Known rows, with every way that one mark hangs from another:
[J600 J158]: [ 25.2  -7.8  -4.7 -51.7  -5.4   6.9 -19.9   0.4  -7.7 -19.9  24.0 -13.4
 -48.8   0.7  36.1 -65.4   0.3 -68.7 -18.9]
[J158 J504 J600 J769 J795]: [ -1.3 -12.4  22.3  -8.8  -4.7  -7.9 -11.4 -11.1  24.4   4.6  44.5  44.2
  10.1  -0.8  29.2  22.7  -1.0 -47.7 -33.0]
[J158 J376]: [  4.1   6.8 -21.0 -34.4 -14.7  -1.3  14.5   6.7  22.7 -39.2  18.1   2.8
 -11.1 -11.3  15.9 -39.4   4.7 -52.0 -20.9]
[J600 [J158 J376 J769]]: [ 28.9  -6.5 -20.3 -40.5 -14.8  -1.5  -6.5   2.5  10.7 -31.0  21.5   0.9
 -24.7   5.6  21.0 -47.0   7.5 -44.9 -20.3]
[J795 [J158 J504] J376]: [-13.9  10.2 -25.3 -28.0 -12.8  -6.6  14.0  15.8  25.5  -5.0  -2.5  10.5
   1.8 -28.6  26.4 -37.2 -26.3 -56.0 -43.7]
[J795 [J158 J769] J376]: [  1.0   7.0 -17.6 -16.7  -1.6 -22.9  16.4   8.1  14.3 -19.9  -4.7  14.2
  -2.8 -27.5  26.4 -16.5  -6.0 -52.5 -22.5]
[J769 [J158 J600]]: [ 14.9  12.5  29.7  -8.7 -23.6 -16.2  -6.1  21.0  -6.2  -9.1  34.8  -7.9
 -12.6  16.5  36.1 -32.6 -17.8 -60.2 -24.9]
[J376 [J795 [J158 J600 J769]]]: [ -9.3  -3.4  10.6 -22.0  -5.8 -23.2   1.8   1.3 -17.2  -2.5  -4.5   6.0
 -10.9 -18.4  64.8  -7.1  22.1 -70.3   4.8]
[J348 J504]: [ -3.3 -13.3  -2.0 -21.0   5.9   9.5  -1.7 -21.3   3.2 -41.4  13.6   6.1
 -20.8 -14.0   9.2 -22.0  -9.2 -75.9 -13.5]
[J158 J376 J504 J600 J795]: [ -5.1  -1.2  -6.5 -31.1 -32.5  10.8   7.6   7.9  32.8  -9.7  42.1  37.2
  14.4  -0.2  23.8   1.6 -19.8 -32.9 -55.9]
[J795 J158]: [ -1.6   1.2   1.5 -32.1  -1.1 -12.5   2.6   7.1   3.8   2.1  -0.2 -12.9
 -35.2 -43.2  39.3 -25.3   1.8 -79.9 -22.1]
[J795 [J158 J504 J600 J769] J376]: [ -4.1   5.6  -8.4 -16.8 -20.7 -13.0  10.8  13.1  26.9   5.1   1.6  22.6
  23.3  -3.2  31.7  -5.5 -21.9 -46.2 -34.9]
[J600 [J158 [J376 J795] J504 J769]]: [  9.5  -5.9 -25.9 -37.0 -20.5  -0.9  -8.0   3.5  16.4 -18.1  16.6  10.6
  -5.2   6.7  28.0 -50.7   3.5 -41.8 -25.4]
[J158 J504 J769 J795]: [-10.4 -10.1   3.5  -6.2  13.8 -14.2  -6.9 -17.2  29.5 -10.1  37.1  40.1
  -5.3 -32.1  13.2   1.3   6.2 -52.6 -35.4]
[J600 [J158 J376 J504 J769]]: [ 17.7  -5.8 -24.5 -38.1 -19.9   3.6  -9.3   4.3  27.7 -15.8  23.4   7.2
  -9.4   7.4  15.5 -51.3  -2.6 -41.6 -34.5]
[J348 J376 J504]: [-20.4 -21.3 -10.4 -10.6   3.8  24.4   6.3 -19.8  -8.5 -52.5  12.6  22.1
 -22.9  -7.4  22.8   3.7 -46.0 -58.6 -19.8]
[J158 J376 J504 J600 J769]: [  3.3   0.4  -3.7 -15.4 -32.3  -3.6   6.5   6.4  49.5  -3.6  25.7  29.3
  42.8  25.8  15.2  -1.5  -3.8 -33.9 -27.3]

Rows:
[ -5.5  15.4  -5.2  -3.5 -25.4 -13.9   8.9  21.9  21.5 -19.8  39.5  15.8
  -3.3 -17.1  10.5 -31.4 -26.8 -36.4 -63.1]  [J769 [J158 J376 J504 J795]]
[  3.5  13.0  26.0  -6.7 -28.7 -11.4  -8.5  22.9   9.9   5.2  36.5  -1.2
   3.2  18.7  30.4 -36.7 -28.8 -58.0 -39.5]  [J769 [J158 J504 J600]]
[ -4.0  17.7   6.7  -7.5 -44.3 -13.0   6.5  29.6  11.8  -6.7  27.7   6.6
  19.8  20.9  34.3 -34.3 -24.7 -40.5 -40.8]  [J769 [J158 [J376 J795] J504 J600]]
[ 13.5 -10.3 -16.2 -32.8  -2.7   0.6 -15.9  -5.2  12.2 -20.2  33.8  25.8
 -21.5  -5.0  22.0 -38.8 -10.1 -41.3 -41.4]  [J600 [J158 J504 J769 [J795 J376]]]
[-31.2 -21.8 -12.0  -9.2   2.5  18.7   8.9 -19.6 -24.0 -55.0   3.6  28.6
 -17.9  -7.6  40.7   5.8 -36.1 -57.5  -7.6]  [J348 [J376 J795] J504]
[ 12.6   8.8  30.1  -6.3 -18.3 -17.1  -5.3  16.4 -11.6 -13.5  45.5   7.2
 -22.2   1.1  36.7 -14.0 -18.7 -52.7 -38.0]  [J769 [J158 J600 J795]]
[ 19.2  -0.4   1.5 -18.9 -24.6 -10.9  10.3   4.6  25.5 -25.3  24.4  20.2
  20.2  23.7  24.2   4.9  12.0 -38.1  -7.9]  [J158 J376 J600 J769]
[-29.2 -24.3  -6.6  -4.5  -4.6  11.6  10.7 -15.0 -23.9 -37.0  -5.2  30.2
  -9.8  -8.7  48.0  28.7 -37.8 -55.1 -10.8]  [J348 [J376 [J795 [J158 J600 J769]]] J504]
[ -2.4   4.7  -7.4 -33.6 -40.6  11.8   6.5  14.1  40.9  -3.3  27.4  15.2
  27.1  22.1  23.4 -24.6 -18.7 -43.4 -37.7]  [J158 J376 J504 J600]
[ 15.0  18.0  11.5 -11.2 -37.1 -14.2   8.0  29.1   5.6 -19.8  33.4  -3.3
   0.8  19.8  26.8 -30.5 -21.3 -43.3 -34.6]  [J769 [J158 J376 J600]]
[ -6.1  -1.6   4.2 -26.6 -16.9   8.3  -1.0   1.2  18.7  -9.5  42.7  42.1
   9.5   4.9  32.0  -6.0 -27.9 -42.6 -47.9]  [J158 J504 J600 [J795 J376]]
[ 23.4  -7.2 -22.9 -51.3 -14.5   8.6  -5.9   3.9  -0.6 -34.6  33.1   6.0
 -44.6 -12.7  27.5 -45.2  -3.4 -44.2 -39.9]  [J600 [J158 J376 J795]]
[ 10.6  -7.8 -19.2 -46.3  -8.4  12.0 -15.0   0.3   6.1 -19.9  34.6  16.6
 -32.5  -7.7  27.2 -55.2 -19.8 -47.7 -48.7]  [J600 [J158 J504 [J795 J376]]]
[ 16.6 -12.2  28.0 -12.5   3.3 -15.4  -7.8 -13.2   0.0 -16.2  42.4  35.2
 -12.3  -2.2  37.3  28.1  14.3 -51.6 -12.6]  [J158 J600 J769 J795]
[ -8.5  -0.3  -5.3 -14.6 -33.9  -9.2   9.2   5.9  32.7  -6.2  16.9  34.5
  48.0  25.6  32.7  -0.1   5.8 -33.3 -15.8]  [J158 [J376 J795] J504 J600 J769]
[ -6.2  10.2  12.5  -1.7 -12.0 -16.6  -4.8  14.1   9.0  -9.7  42.2  11.0
 -17.0 -19.9  19.9 -33.3 -24.7 -53.8 -54.1]  [J769 [J158 J504 J795]]
